What can hang from each mark:
M: G N Q S Y
G: N P Q T
Y: D G M
H: P Q T
P: H M
D: M Z
S: G

In the rows, zero is written as 128.
Known rows, with every way that one mark hangs from another:
M(G(P) N S): [143 120 135  79 143 129  90 184 117 133 185 140 141 106 154 171 118 114
 125 112 131 148 117 140 129 148 153  81 122 171 137 134 131 120 119 148
 128 103 143  94 157 131]
D(M(N Q S) Z): [199 130 131  86 160 151  93 151 145 111 126 135 142 125 111 109 146 142
 120  68 108 143 151 127 152 141 153  12 120 173 157 113 152 118  99 146
  66 131 120 121 167 144]
H(P(M(G Y)) Q): [ 92 138 105 118 116 106 120 131 123 142  75 150 138 142 119 126 127 111
 169 179 130 112  89 132 111  97 130 113 124 129 131 136 130 134 117 124
 108  85 124 126 128 127]
M(Q S(G)): [136 130 132 119 123 143 118 136 151 122 114 120 130 142 148 130 151 136
 146  92 121 156 168 146 144 156 156  81 110 169 135 139 143 139 121 128
 116 136 132 160 112 151]
G(P Q T): [125 132 116 148 120 100 130 156  86 136 126 126 116  88 142 142 108 128
 124 192 135 100  94 117 133 117 110 211 150  89 115 125 120 118 136 131
 177 137 134 116 124 121]
P(M): [121 128 100 122 118 116 136  97 139 119 134 118 124 149 120 110 142 126
 141 122 118 125 113 122 110 153 103 134 115  99 133 126 126 129 126 115
 103 130 129 125 100 137]
D(Z): [150 127 117 156 133 120 143  90 134 128 131 104 114 139 111 129 144 141
 146  80 112 136 160 126 129 125 120 125 120 109 125 123 108 130 125 119
  52 145 126 132 139 122]
G(N Q T): [134 122 138 160 116 131 134 140  93 116 105 125 116  94 129 125 124 141
 132 199 132 115 126 107 127 121 111 208 142  80 131 124 129 123 134 127
 214 145 121 107 105 119]
G(Q T): [135 132 131 158 114 104 131 128 108 129 124 108 117  98 134 121 121 138
 140 177 123 115 122 116 129 121 111 194 142  75 114 128 131 130 135 128
 154 144 124 130 109 129]
M(G N Q S Y): [157 126 137  84 128 171  72 186 117 111 172 142 153 121 146 203 140 111
 149  65 107 161 159 149 127 108 187   6 110 189 127 140 145 123 102 158
  86  95 122 103 147 141]
Y(G(N Q)): [155 129 144 162 118 120 143 131 113 125 104 129 127 121 120 115 121 142
 138 168 132 123 138 109 139 131 110 157 122  98 149 129 126 136 143 109
 185 138 118  97  95 118]
H(Q T): [120 136 139 123 109  87 142 117 135 138  77 130 123 120 132 136 134 143
 112 147 113  92 101 111 134  86 116 160 132 128 124 136 141 141 123 124
 160 134 105 133 113 126]
S(G(P)): [111 126 108 143 126 105 160 129 133 139 135 114 115 129 140 148 120 133
 149 126 149 126 126 138 135 133 127 162 133 141 125 129 120 134 143 118
 154 130 144 171 120 129]
M(Y(D)): [121 130 133 178 113 135 157 126 117 116 138  98 122 142 126 172 130 124
 160  69 126 102 165 125 143 131 135 138 123  98  87 127 107 130 134 127
  73 138 129 118 117 116]
Y(D): [127 125 146 163 125 114 150 110 139 124 130  96 117 153 125 137 133 125
 136  87 118 116 140 127 148 154 118 136 121 100  94 128 104 122 144 117
  98 146 139 119 115 118]
Y(M(G(T) Q)): [120 129 151 110 121 150 120 125 146 125 196 126 131 129 133 145 121 107
  86 153 107 183 122 157 138  89 135 113 124 122 113 132 132 110 138 132
 126 129 144 140 136 149]
H(P Q T): [ 96 140 145 142 121  91 147 131 125 144  29 142 118 128 122 112 131 144
 113 182 120  79  85 109 148  80 111 159 134 128 135 139 147 136 113 119
 169 112 102 134 120 125]
Y(G(P)): [138 134 119 152 121  94 155 132 121 139 146 129 127 133 135 140 106 119
 103 117 136 121 127 128 148 119 120 132 120 110 116 130 122 135 145 115
 158 131 131 117 116 122]
M(Q Y): [133 136 112 145 112 148 122 130 112 110 129 127 130 136 127 174 130 123
 139  66  97 137 162 141 134 102 153  78 122 136 111 139 130 129 117 123
  92 119 112 126 116 137]
P(H M): [ 87 123  95 136 127 121 121  60 131 133 140 131 127 149 116  90 136 120
 110 100 126 137 119 132  91 164  86 142 130  92 113 124 120 142 139 113
 117 124 124 138 106 124]
M(S Y): [139 135 124 154 108 131 120 136 131 110 146 116 132 107 145 163 137 126
 144  74 134 117 173 131 129 130 157  92 115 110 124 134 129 132 102 140
  50 132 118 118 121 137]
M(G(N P) Q S): [140 122 153  92 129 177  96 191 102 123 137 169 141 136 145 142 127 103
  82 138 120 159 132 144 127 148 158  77 112 179 146 140 131 115 115 131
 162 118 131  81 142 127]
D(M(G(T) S) Z): [166 130 159 116 143 132 124 129 157 123 153 115 134 107 131 103 114 120
 104 127 139 143 145 135 130 132 173  95 128 107 128 123 144 127  98 151
  40 156 141 143 176 130]
D(M(Q) Z): [174 137 124 115 146 137 135 107 153 121 109 122 126 146  96  91 129 138
 114  88 101 144 146 132 143 120 139  57 124 135 140 124 133 124 111 118
  67 145 116 141 152 133]
S(G(P Q)): [120 130 113 146 127  99 143 139 117 150 105 113 113 114 147 133 122 149
 177 171 152 112 108 128 128 136 119 204 146 145 144 131 110 130 148 117
 159 125 139 156 121 131]
P(M(S)): [131 129 114 117 117 125 107 114 150 115 135 122 133 143 132  99 152 124
 128 108 126 120 128 123 114 171 115 103 111 111 146 127 134 133 110 135
  85 134 132 110 102 140]
S(G): [125 127 125 151 121 108 160 101 157 130 125  95 114 136 134 143 131 143
 166 108 135 146 151 135 130 136 131 142 125 138 124 133 126 138 138 116
 126 137 133 178 110 136]
M(G(N) S Y): [141 124 156 137 112 168 117 153 124 108 152 135 138 110 145 171 126 115
 136 114 138 142 175 137 116 129 180  94 112 133 135 137 133 130 104 142
  80 121 122  96 132 127]
S(G(N P(M))): [ 96 118  88 122 129 139 156 136 123 123 108 141 122 144 125 116 133 125
 152 164 158 114 107 120 110 158 106 191 126 137 158 119 126 122 142 116
 202 124 147 141 102 120]
Y(G(T)): [139 132 133 154 114 104 159 115 127 124 151 115 127 121 130 145 107 115
 102 128 133 133 141 122 150  99 122 148 121  73  95 131 139 140 139 126
 162 152 132 138 104 124]

Rows:
[105 118 103  61 139 105  95  98 130 156 141 155 146 139 117 119 128 117
 122 127 120 154  86 133  83 129  96  95 132 152 114 121 130 141 152 132
 174  91 131 132 137 124] | P(H(Q) M(G N))
[135 129 175 121 134 113 151 118 164 130 135 102 128 151 120 110  98 116
 123 121 128 136 114 135 140 152 153  97 131 120 103 136 124 120 133 122
  81 140 146 138 147 126] | Y(D(M(G)))
[170 123 169 114 149 154 125 125 162 119 128 129 134 123 117  88 126 132
 106 131 138 148 164 130 125 151 169  80 118 136 169 125 137 127 103 136
  55 147 131 111 169 126] | D(M(G(N) S) Z)
[166 125 127  94 138 150  83 165 119 110 148 135 141 125 133 149 151 131
 129  71  99 151 150 137 146 146 143  31 112 170 138 128 151 123 115 141
 133 116 121 102 126 146] | M(N Q S)
[142 134 143 122 122 149 102 130 162 114 170 126 132 128 135 117 153 128
  97  94 109 162 148 147 152 129 129  70 112 138 148 127 135 118 126 132
  69 134 126 117 125 164] | Y(M(Q S))
[ 94 119 116 167 130 135 128 135  65 142 119 152 119  85 131 112 107 123
  72 199 154 106 111 116 111 136  93 246 166  80 116 116 115 124 149 126
 238 134 121 117 130 103] | G(N P(H) Q T)
[136 127 165 125 145 169 129 104 155 129 179 114 126 184 112 128 151 120
 130  87 100 171 151 153 146 116 128  84 117 139 111 123  81 108 148 124
  18 135 153 121 160 129] | Y(D(Z) M(G Q))
[184 128 115  91 161 144 117 132 138 116 131 126 133 137  93 119 132 142
 139  80 101 148 133 129 147 118 138  31 126 162 148 112 142 114 116 131
  96 127 118 131 163 134] | D(M(N Q) Z)
[150 136 153  75 135 132  95 172 145 134 144 154 144 126 143 109 101 104
  77 138 124 145 112 151 140 150 179  35 126 174 144 141 155 117 105 134
 110 119 129 115 164 144] | D(M(G(P) Q S))
[141 132 141 151 142 161 138 100 152 122 163 110 119 170  98 110 162 133
 128  71  99 146 160 135 160 119 106 105 116 123 112 111  83 102 148 122
  44 147 143 121 145 130] | Y(D(Z) M(Q))
[ 82 116 105 152 137 141 158 106 109 146 127 142 118 128 127 130 114 128
  99 130 166 132 142 136 110 153 111 194 149 138 125 122 115 134 154 113
 210 128 128 164 124 107] | S(G(N P(H)))
[ 65 137  90 124 109 113 131  83 116 138  94 155 138 131 124 131 136 124
 115 118 136  74  97 108  92  88  98 163 139 113 109 129 133 145 124 134
 139 111  99 140 110 114] | P(H(Q T) M(Y))
[ 59 116 121 154 135 150 162 109 110 138 105 153 117 128 136 132 118 137
  90 148 165 102 121 119 110 126 113 223 150 147 133 131 133 135 139 120
 226 125 117 167 123 101] | S(G(N P(H(T))))
[122 131 127 158 121 103 150 125 128 136 112  98 114  99 141 128 125 148
 176 180 143 124 127 119 130 117 122 210 145 104 118 131 133 138 140 128
 165 146 141 172 108 133] | S(G(Q T))
[ 63 125 110 128 127 130 126  67 122 125 124 140 127 147 124  96 138 125
  94 117 127 103  98 114  91 138  90 177 135 105 117 131 136 140 121 123
 139 122 110 135 105 117] | P(H(T) M)
[135 119 119  79 135 118  89 140 121 128 144 130 138 135 128 127 134 132
 190 168 112 142  74 121  96 140 111 122 126 146 144 129 130 119 129 135
 122  94 142 103 125 137] | P(M(G(Q) N))
[129 122  87  84 136 125  88 168 113 118 153 147 140 116 136 128 142 117
 131 109 134 109  96 119 121 170 112 101 121 141 148 115 137 115 116 146
 140 105 141  84 128 136] | G(P(M(N S)))
[143 130 142 169 117 177 154 148 105 104 114 142 138 170 113 161 127 108
 122  68 118 123 179 121 157 113 139  91 106 125 101 129 119 127 142 121
 159 135 121  97 100 104] | M(Q Y(D G(N)))
[159 134 137 143 142 122 151 116 177 123 126  99 125 102 126  94 127 142
 136 118 160 124 166 123 143 138 154 131 132 113 134 115 148 135 110 148
  89 170 144 190 156 133] | D(M(S(G(T))) Z)
[ 83 134 129 134 118  93 137  84 131 153  88 143 124 125 128 119 129 136
  84 128 125  99 111 116 112  97 103 165 143 124 106 135 132 150 133 123
 165 130  99 148 121 117] | P(H(Q T))
[164 129 148 119 145 118 143  98 165 134 142 107 125 138 111 109 113 132
 130 117 126 157 135 138 122 121 155  85 127 128 139 130 127 124 116 121
  39 141 134 147 168 128] | D(M(G) Z)
[110 122 118 157 124 128 156 169  94 136  92 135 113  93 141 135 110 139
 146 219 166 103 113 117 128 129 115 252 151 118 141 119 129 122 148 129
 249 140 142 148 116 114] | S(G(N P Q T))
[181 125 134  67 160 150 107 137 142 127 143 132 142 150 101 125 122 131
 132  95  98 173 128 141 134 114 161  16 124 184 145 124 140 112 115 133
  79 113 130 132 181 133] | D(M(G N Q) Z)
[144 138 156 177 111 128 139 137 140 113 149 114 140 136 137 156 127 113
 138  51 146  99 183 117 156 139 143  95 107  96  90 131 116 139 128 141
  62 145 135 106 112 118] | M(S Y(D G))
[132 126 145 149 111 150 126 144  98 120 125 127 129 111 138 168 117 130
 177 171 130 128 142 131 105 112 148 151 132 123 141 140 118 129 127 128
 115 113 119 101 124 121] | M(G(N Q) Y)
[109 118 110 150 123 136 170 152 109 127 126 132 116 110 136 154 110 123
 120 177 166 116 132 123 136 129 121 222 143 115 127 122 130 122 146 128
 242 142 145 154 119 112] | S(G(N P T))
[113 130 111 156 121 102 148 153 107 145 117 115 113  95 148 139 112 139
 157 196 160 105 105 121 129 124 116 232 154 117 121 124 123 131 148 131
 205 137 146 166 122 124] | S(G(P Q T))
[ 79 139 116 116 120  94 134 122 120 134  24 155 127 138 119  80 141 135
 125 196 125  68  57 100 131  98  95 165 130 128 143 133 149 132 108 123
 187 104 110 124 105 128] | H(P(M) Q T)
[ 95 131  96 134 126  80 132 107 112 167 116 149 123 118 128 121 114 124
  75 124 138 112 112 131 120 122  95 158 150 123 104 124 110 142 153 118
 182 125 113 139 135 118] | G(P(H(Q)))
[139 132 177 119 119 125  94 126 160 134 183 111 131 104 152 108 136 138
 139 173 128 154 119 147 126 132 133 125 128 125 154 136 120 123 127 137
  49 125 138 106 139 160] | Y(M(G(Q) S))
[120 127  95  93 147 146  96 148 103 116  85 153 135 157 103 109 141 123
 146 131  97 134  90 127 134 135 105  64 116 159 145 121 148 112 115 121
 166  83 125 110 112 139] | H(P(M(N Q)))
[102 116 111  87 146 127  79 106 113 143 152 136 140 133 124 103 128 128
 156 156 120 153  81 130  73 155  96 120 140 140 126 128 122 129 140 131
 138  90 133 119 132 126] | P(H M(G(Q) N))
